What can hang from each mark
pomo: ligad pimip
sipes: seva
vena: pimip
seva: ligad pimip sipes
buki: porove
pimip: litip porove vena
ligad: pomo

Each row was made from one small tree. The marks that hang from a mark follow it in brackets, in alphabetical order. Every link used is in the known rows. Write each row's tree.
In the rows, zero is written as 128.
Known rows
buki{porove}: [119  96 187 194 122  73  88 116  43 191 129 153 101 109 178 169 138]
sipes{seva{ligad{pomo}}}: [167 117 133 118 124 102 143  70 151 134 185 138 115 147 159 131 164]
seva{ligad{pomo{pimip{litip porove vena}}} sipes}: [104 163  81 119 145 181 115 157 117  98 124 102 147 179  97 114 130]
seva{pimip{litip porove}}: [ 99 127 136 153 114 141 115 158 107  99 104 138 129 113  93 152 119]
vena{pimip}: [ 87  78 154 168 158  72 131 142  87 153 142 161 129  83 183 158 129]
pomo{ligad pimip}: [153 119 189 148  88  72 157  30 167 133  88 165 112 127 173 123 121]
ligad{pomo}: [151  95 144 173 119  68 106 108 141 160 148 182 114 141 191 148 134]
ligad{pomo{pimip{litip vena}}}: [128 118 100 163 124 125 129 142 176 161  97 137 152 157 120 116 101]
pomo{ligad pimip{litip porove vena}}: [123 148 111 139  93 126 156 109 119  91  85 103 159 148  86 118  76]
seva{sipes}: [133 114 171 184 158 113  89 130  92 167 137 165 109 111 212 166 147]
sipes{seva{ligad}}: [165 124 161 131 129 115 140  72 121 133 165 122 119 112 160 145 154]
seva{ligad{pomo} sipes}: [147 132 137 143 154 105 102 121 119 149 166 162  99 152 193 139 178]
ligad{pomo{pimip{porove}}}: [123 102 153 146  98 111 114  68 152  90 123 166 127 156 159 133 120]
sipes{seva{ligad{pomo} pimip{litip porove}}}: [120 144  99  86 117 163 154 118 145  75 163 111 127 156  64 120 155]
ligad{pomo{pimip{litip porove vena}}}: [110 124  89 151 112 146 121 142 140 106 110 121 163 165  96 121  86]
seva{ligad{pomo} pimip{vena} sipes}: [144 140 114  98 159 117 113 193 149 187 124 139 100 108 148 106 152]
sipes{seva{ligad pimip{vena}}}: [164 132 138  86 137 125 150 144 152 175 123  98 118  67 112 112 127]

Which tree is each row?
[126 152 130  96 151 148 100 198  82 131 117 108 114  82 123 126 128] | seva{ligad pimip{porove vena} sipes}
[129 148  66  77 124 162 152 164 138 105 152  83 144 138  48 108 123] | sipes{seva{ligad{pomo} pimip{litip porove vena}}}
[143 127 144 125  88  94 147  80 123 106  91 120 141 122 131 114  76] | pomo{ligad pimip{porove vena}}
[128 148  79  96 117 179 156 106 148  82 145  79 163 173  62 105 115] | sipes{seva{ligad{pomo{pimip{litip porove vena}}}}}
[ 49 102 111 170 152 121 130 167  43  83 149 127 159 119 117 167 114] | vena{pimip{litip porove}}
[132 122 148 138 165 125 100 204 122 209  97 143 110  66 169 131 121] | seva{pimip{vena} sipes}
[118 131 102 119 129 170 139 175 115 123 124  86 155  96  67 132  92] | sipes{seva{pimip{litip porove vena}}}
[140 141 124 153 101 105 163 105 155 147  71 120 149 139 108 112  90] | pomo{ligad pimip{litip vena}}
[101 169  98 114 155 178 109 222  76 118 111  90 133 110  77 129 129] | seva{ligad pimip{litip porove vena} sipes}
[157 118 155 103 116 125 157  31 198 123 147 140 116 153 148 110 159] | sipes{seva{ligad{pomo{pimip}}}}
[134 133 159 127 143 129 117  83 164 139 127 165 101 159 181 118 175] | seva{ligad{pomo{pimip}} sipes}
[147 136 126  73 126 145 141 144 112 115 136  83 130  78  89 117 113] | sipes{seva{ligad pimip{porove vena}}}
[126 146 101  86 150 137 105 191 113 128 137 121 110 119 126 111 139] | seva{ligad{pomo} pimip{porove vena} sipes}
[138 111 133 103 126 140 131 151 119 138 130 101 137  71 113 132  92] | sipes{seva{pimip{porove vena}}}
[100 122 120 160 103 144 122  97 146  77 119 149 144 183 115 135 119] | ligad{pomo{pimip{litip porove}}}
[ 95 159 113 129 137 179 117 111 124  68 134 133 132 193 114 126 163] | seva{ligad{pomo{pimip{litip porove}}} sipes}
[158 119 143  86 124 111 155  90 189 147 155 145  98 119 133 112 169] | sipes{seva{ligad{pomo} pimip}}
